Known rows, with every step that occurs
fusa todirom padeb gupuvod zorub: [ 17.5 -29.7  10.9   9.4  -8.2   2.0  -5.4  13.6  38.4  12.4  24.5   0.7
   2.2  33.6 -21.2   2.7   4.2   3.7]
gupuvod fusa todirom zorub: [-16.0 -30.1  -3.5  22.9  -1.2 -49.5   1.6   4.4  44.3  -0.8  36.2  -1.3
   0.6 -12.3  -6.6  -8.2  22.3 -29.8]
padeb todirom fusa gupuvod zorub: [  2.0 -34.7  10.3  17.0  -1.2 -30.2 -26.6  25.2  23.0  14.8 -42.6  -7.4
 -11.2  30.7  16.4   0.8  18.3 -30.9]
padeb todirom: [ 10.2 -34.2   3.8 -11.5  12.0  16.6  -8.0  -1.2   7.9  -9.8  10.5  16.3
 -25.5  -8.2  24.1   1.3  -3.6  20.5]
todirom zorub: [  1.3   8.5 -19.9   1.3  -6.2   5.2  14.2 -10.1  -4.2 -26.6  24.3   5.5
 -20.1  14.3  -3.1  -2.6   7.9 -17.4]
zorub todirom: [  5.3  17.4  -7.7  -9.9   8.2  32.6   4.9 -22.4 -10.1 -15.5  13.1   5.2
 -18.1  -4.8  42.8   2.5  -3.7  20.9]
gupuvod fusa: [-26.4  21.5  -7.4  -4.7  15.2 -31.7   1.6  -8.8 -25.9  -0.7  24.9   7.4
   1.6 -15.7 -20.1 -10.1   0.5   1.2]
gupuvod zorub todirom: [ 10.1  20.8  -3.5  -4.6  -1.3  15.3   7.0 -20.8  18.3 -11.1  26.1   4.5
 -19.9  44.2  48.3   5.4  24.2  18.0]
padeb gupuvod: [  1.8  17.7   7.5 -17.5  10.6  15.4 -13.6   5.4 -22.7   0.2   3.9   7.3
 -23.4  -6.9 -27.4   2.3 -27.6  15.4]
zorub gupuvod: [ -6.7  20.5  -4.8 -14.7   5.1  28.6  22.2  -8.4 -32.4 -14.9 -10.6  14.6
 -19.1  -4.6 -20.5   4.8 -15.8  17.1]
padeb todirom fusa gupuvod: [ -2.1 -38.8   5.6  13.8   7.6 -14.1 -29.0  21.9  -5.6  11.4 -56.1  -4.0
  -9.8 -20.0  12.4  -1.4  -8.9 -26.1]
fusa gupuvod padeb: [ 15.4  12.3   8.2  -9.6  -7.7  14.9 -33.4   4.4 -16.9   0.3 -51.5   6.4
  37.5  -9.0 -23.6   3.8   5.7   6.7]
fusa gupuvod: [ -2.6   9.0   0.0 -18.9   4.8  19.1 -29.7   9.9 -25.8 -12.0 -56.8   4.9
 -26.0  -6.6 -18.5   5.4  -2.6  12.6]
zorub todirom padeb: [  8.4  17.4 -19.6   4.4  -1.7  35.7  28.2 -27.2 -23.3 -13.7  16.8   2.1
  14.3  -6.7  38.7  -0.9 -10.8  16.6]
gupuvod fusa todirom: [-16.3 -29.3   4.6   3.5  13.1 -33.0 -15.6   2.1  19.6   6.5  26.7   7.9
  -3.2 -23.6 -17.4  -7.5   9.0   2.5]
fusa gupuvod padeb todirom: [ 22.8 -26.8  24.1  -5.0  -3.1   9.8 -33.7  16.2  22.4  11.7 -56.9   7.1
  34.2 -21.8  12.8   5.1  10.3  14.6]
todirom peket: [  0.1  -8.7 -20.3 -53.0 -11.0  32.7   8.6 -12.9 -42.4 -10.3  21.9 -35.2
 -14.2   4.1  -8.5  -3.9 -15.1  26.1]
todirom fusa gupuvod padeb: [  6.1   6.4  -3.6  11.7 -10.9 -11.4 -33.9   6.5 -34.8  13.3 -46.2  -3.6
  55.2 -12.0 -30.7  -3.6  -0.8 -36.5]

Rows
[ 23.1 -27.6  17.3  15.9 -17.4  -7.1 -15.5  19.7  50.9   7.7 -47.4  -1.7
  38.9 -10.0  24.5   4.9  21.7 -15.7]  fusa gupuvod padeb todirom zorub
[-34.4  32.7   0.7  -1.6  11.4 -26.5  29.5  -2.3 -29.7   7.8   0.2   7.3
   5.7 -23.4 -26.6  -2.9  -8.7   3.6]  zorub gupuvod fusa
[-11.3   2.6 -14.2   4.8   4.5  -9.7 -27.0   9.7 -44.9   0.2 -50.3  -4.8
  -8.4  -8.0 -24.5  -3.4 -11.5 -32.1]  todirom fusa gupuvod
[-21.6 -17.7  -0.1  19.8   0.1 -22.0  35.3   2.1   4.7  14.9   7.1   6.0
  34.3 -33.2 -27.7  -2.8  -6.6  -0.2]  zorub gupuvod fusa todirom padeb
[  2.2  13.8 -12.6  18.1  -3.1 -13.2   9.1 -19.2  -0.1  -0.8  32.8  -6.7
  -1.8  42.7  40.1  -3.2  15.3 -28.8]  gupuvod zorub todirom fusa
[ 11.2  30.2  17.3  -2.4   2.6  12.5   0.2  -1.5  25.1  10.0  15.8  -4.7
 -20.9  35.5  33.6   7.7   2.2  20.4]  padeb gupuvod zorub todirom
[  5.5  19.3  13.1 -11.4   3.0  -1.0 -11.5   6.9   5.1   3.6  17.3   4.6
 -25.7  43.6 -21.8   4.3  -1.0  10.8]  padeb gupuvod zorub
[  6.2  21.7  10.3  -4.8  -3.0  14.5 -14.4   2.9  22.1  -1.3 -45.7  -7.1
 -23.1  35.9  41.4  10.9  26.5  14.9]  fusa gupuvod zorub todirom
[ 13.3 -43.4 -13.5   0.3  -2.6  23.4   1.0  -9.0   1.8 -13.8  21.2  13.0
   4.3  -5.5 -13.3  -0.8  -2.6   7.8]  fusa todirom padeb
[ 11.3 -42.1  -8.8   7.7  -8.7   3.6  -4.6  -0.4  41.8 -21.8  24.6   6.3
 -24.5   5.3   0.6   1.8  16.8 -17.4]  fusa todirom zorub
[ -7.3  20.7 -12.4   5.0  -8.4  10.7  41.0  -6.0  -6.9 -19.1  -2.3   5.1
 -16.1   6.2 -10.3   4.2  -1.6 -12.9]  todirom zorub gupuvod
[-25.5  29.0  13.5  -1.2  17.7 -36.6  -6.8   9.3 -18.6  20.7  14.5  -1.8
   0.3 -26.0 -35.0  -5.9 -21.2   2.7]  padeb gupuvod fusa
[-18.1 -36.5  18.3 -27.3  -5.7 -25.9  -7.7  22.0  14.2  38.4  24.0 -49.5
   5.9 -37.3 -26.3  -8.0 -18.5  16.2]  padeb gupuvod fusa todirom peket
[  9.8 -33.8  -4.3   7.2  -1.3  -0.9  11.2   1.6  34.6 -15.8  18.7   7.3
 -21.4   1.5  34.5   0.7  10.7 -12.5]  padeb todirom zorub
[  4.2  16.9  -3.9  -3.4   4.3  20.8  10.3  -0.9 -36.3   1.9   7.9   3.5
   7.0  -8.3 -30.5   0.2 -34.6  11.9]  todirom padeb gupuvod
[ 10.7  24.4  -3.1  12.5 -23.4   6.5  36.3  -9.2   2.6  -7.8   1.6   5.9
  46.7   1.5 -17.1   2.6   6.6 -19.8]  todirom zorub gupuvod padeb
[ 13.0  19.3 -15.5   7.0  -9.3  19.9  30.8 -25.6   4.8 -10.5  31.4   0.0
  10.8  43.5  43.8   1.6  17.0  11.2]  gupuvod zorub todirom padeb
[-19.0  39.2   7.2  21.1   8.7 -22.4  26.9  -3.7 -12.2  28.0  16.6 -13.2
  36.3 -34.8  17.6  -7.2 -24.6   6.3]  zorub todirom padeb gupuvod fusa
